Each row comes from the steps of one path. Every step used is in the known rows, and no mark comes twice. Write the path behind each row, first mark first.
In the rows, zero is written as 128.
Known rows:
sute/lukivem/foluf: [127 148 107 106  65 131 123 126 139 149 145 129 183 119 130 123  99 124
 103 134 150 133 119 138]
rofi/sumaz/lukivem/vemozat/nikud: [128  96 129 117 114 143 112 136 161 165 124  93 146 163 129 120 103 136
  92 176 135 156 134 133]
momuz/nikud/loku: [167  90 165 132 113 166 164 134 141 177  87 113 110 110 145 117  97 145
 100 133 129 150 125 142]
lukivem/foluf: [134 135 109 107  78 141 114 123 152 167 136 106 135 139 135 126 114 117
  96 134 143 136 141 133]
rofi/foluf/nikud: [127 111 102  95 111 157 151 144 163 157  96  99 107 123 153 108  91 109
  91 126 146 136 139 131]
nikud/loku: [160 103 130 138 135 155 145 128 145 160 102 109 114 103 152 119 103 143
 104 138 132 159 140 126]
foluf/rofi/sumaz/lukivem/vemozat/nikud/loku/gusop: [152  92 162 127 119 155 100 115 144 175  64  90 135 147 206 113  88 153
  78 141 126 119 155 101]
lorob/nikud/loku/gusop/sumaz/lukivem/vemozat: [138  57 137 128 124 160 149  93 158 136 130  85 129 122 227 121  93 129
  79  92  93 121 139 137]
lorob/nikud/loku/gusop/momuz/lukivem: [161  75 160 128  91 179 168 111 127 138  89 141 110 109 202 133  68 160
  99  92  96 134 130 168]
vemozat/nikud: [122 118 126 139 105 155 131 149 146 156 106  86 135 132 122 131 125 156
  98 171 133 134 122 166]
nikud/loku/gusop/momuz/lukivem/vemozat: [151 108 138 142  80 168 124  91 153 158  96 127 106 137 179 147  83 139
  86 122 106 152 129 148]
nikud/loku/gusop: [157 112 142 147 143 167 151 113 127 152  94  95 108 101 188 126 109 140
 107 124 112 129 136 140]
foluf/nikud/loku/gusop/sumaz/lukivem: [149  69 130 135 139 156 154 134 159 123 104  84 120 112 233 104 110 123
  88  60 117 112 141 115]
momuz/lukivem/vemozat/nikud/loku: [135 101 142 126  72 163 118 132 152 163  86 117 132 142 150 137  97 138
  68 186 128 154 115 155]
gusop/momuz/nikud: [148  99 146 142  82 162 150 128 163 173 113 112 107 136 108 129  98 162
 106 117 126 151 122 162]
lukivem/vemozat/nikud: [107 124 124 133  88 148 104 123 158 164 114  79 127 152 122 138 116 139
  81 190 127 138 117 168]
sute/lukivem/vemozat/nikud/loku/gusop/sumaz: [107  96 150 176 103 168 136  95 136 147 106  85 164 119 166 130 122 169
  77 145 126 121 114 146]
loku/gusop: [133 135 121 138 132 161 138 123 127 136 113  79 123 119 166 135 122 130
 110 124 115 110 123 160]
lukivem/vemozat/nikud/loku/gusop/momuz: [132  97 159 168  88 171 121  85 157 186  94  98  92 140 163 144 101 173
  86 158 100 146 145 164]
lukivem/vemozat/nikud/loku/gusop/sumaz: [114  85 153 179 115 178 127  95 152 164  99  64 116 142 172 131 136 161
  69 144 119 124 137 143]
sute/gusop/momuz/lukivem/vemozat/nikud: [133 111 139 127  24 161 125 114 164 156 111 121 145 164 122 134 110 176
  76 182 125 161 124 188]
vemozat/lukivem/foluf/nikud/loku/gusop: [128 151 142 126  78 153 118 133 134 165  74 107 104 136 217 123  77 115
  76 112 121 101 145 149]
sumaz/lukivem/vemozat/nikud/loku/gusop/momuz: [144  84 138 153  86 158 124 101 175 182 111 104 117 140 188 140  94 159
  90 151  90 151 149 161]
foluf/nikud: [128 122 119 106 116 140 130 146 147 124 100  92 106 123 157 114  99 117
  99 115 136 119 119 145]
sute/lukivem/vemozat/nikud/loku/gusop/dimod: [137  99 154 161  70 155 128 111 129 160  98 105 143 117 171 156 110 152
  75 152 124 134 118 167]

Write each row's path:
[146  99 158 142  34 178 127 115 144 188  94 140 129 150 176 138 102 162
  82 128 120 136 148 157]  vemozat/nikud/loku/gusop/momuz/lukivem/foluf
[157 104 136  87  86 139 131 124 148 158 109 116 120 121 245 110  82  94
  92  84 112 108 152 126]  sumaz/lukivem/foluf/nikud/loku/gusop
[140  91 143 144  53 164 116 118 172 177  91 131 120 151 135 142  86 165
  71 170 124 174 127 155]  gusop/momuz/lukivem/vemozat/nikud/loku
[170  79 166 151  92 170 163 120 161 190  93 129  93 118 130 122  87 172
 105 119 123 169 141 143]  gusop/momuz/nikud/loku
[134  67 111 117 116 168 150 104 184 163 107  84 112 132 227 110  92 102
  67  91 124 130 159 100]  rofi/foluf/nikud/loku/gusop/sumaz/lukivem/vemozat
[134  77 126 127 123 149 128 107 171 131 110  77 111 131 230 114 100 108
  73  81 111 116 136 116]  foluf/nikud/loku/gusop/sumaz/lukivem/vemozat
[130 167 122 121  80 145  80 147 146 179  79 106 145 170 135 113  83 142
  75 129 173 123 159  93]  vemozat/lukivem/foluf/rofi/sumaz
[153 134  90  81  61 120  85 145 177 165 122 106 167 142 178 114  93 108
  84 106 143 116 154 100]  sumaz/lukivem/foluf/rofi
[159  94 120 127  89 152 107 116 169 166 109  92 156 133 228 108 113 130
  72  60 137 103 173  74]  nikud/loku/gusop/sumaz/lukivem/foluf/rofi
[164  89 159  88 112 147 137 121 134 161 100 124 113 134 229  94  78 107
  99  78 133 120 165  95]  rofi/sumaz/lukivem/foluf/nikud/loku/gusop
[113 120 136 145  51 170 109 112 153 154 103 102 127 167 149 155 107 151
  78 154 107 127 110 188]  loku/gusop/momuz/lukivem/vemozat/nikud
[161  95 153 116  66 147 125 120 139 164  94 112  80 126 218 133 102 104
  75  71 132 115 157 127]  lukivem/foluf/nikud/loku/gusop/dimod
[132  93 150 131  96 163 133 103 145 152 103  93 103 130 212 105 116 122
  77  63 136 103 154 107]  lukivem/foluf/nikud/loku/gusop/sumaz
[155  82 121 136 103 158 137 112 165 165 141  99 148 129 210 115 124 123
  86  79 124 126 164 103]  nikud/loku/gusop/sumaz/lukivem/foluf
[143  65 136 168 130 172 153 138 157 153 109  77 148 122 195 120 137 162
  87 117 112 126 146 134]  vemozat/nikud/loku/gusop/sumaz/lukivem
[163  97 178 141 120 178 170 118 121 169  80 100 107 108 183 125 105 144
 105 115 110 118 123 158]  momuz/nikud/loku/gusop
[158  97 140  97  34 148 124 127 167 164  95 159 105 141 174 115  66 126
  78  90 141 154 145 120]  gusop/momuz/lukivem/foluf/nikud/loku
[162 110 113 104 134 135 110 155 156 145  96  99 156 137 156  99  91 139
 102 107 156 135 149  82]  foluf/rofi/sumaz/lukivem
[142  81 117 151 133 156 131 100 171 148 132  78 132 129 205 128 117 124
  80 103 109 134 145 115]  nikud/loku/gusop/sumaz/lukivem/vemozat
[148  58 112 125 134 175 175 130 172 155 100  91 120 113 227  99 100 117
  83  70 128 128 163 101]  rofi/foluf/nikud/loku/gusop/sumaz/lukivem
[149 104 155 122  70 153 128  94 151 172  96 125  80 129 204 118  80 135
  94  78 118 123 162 132]  lukivem/foluf/nikud/loku/gusop/momuz
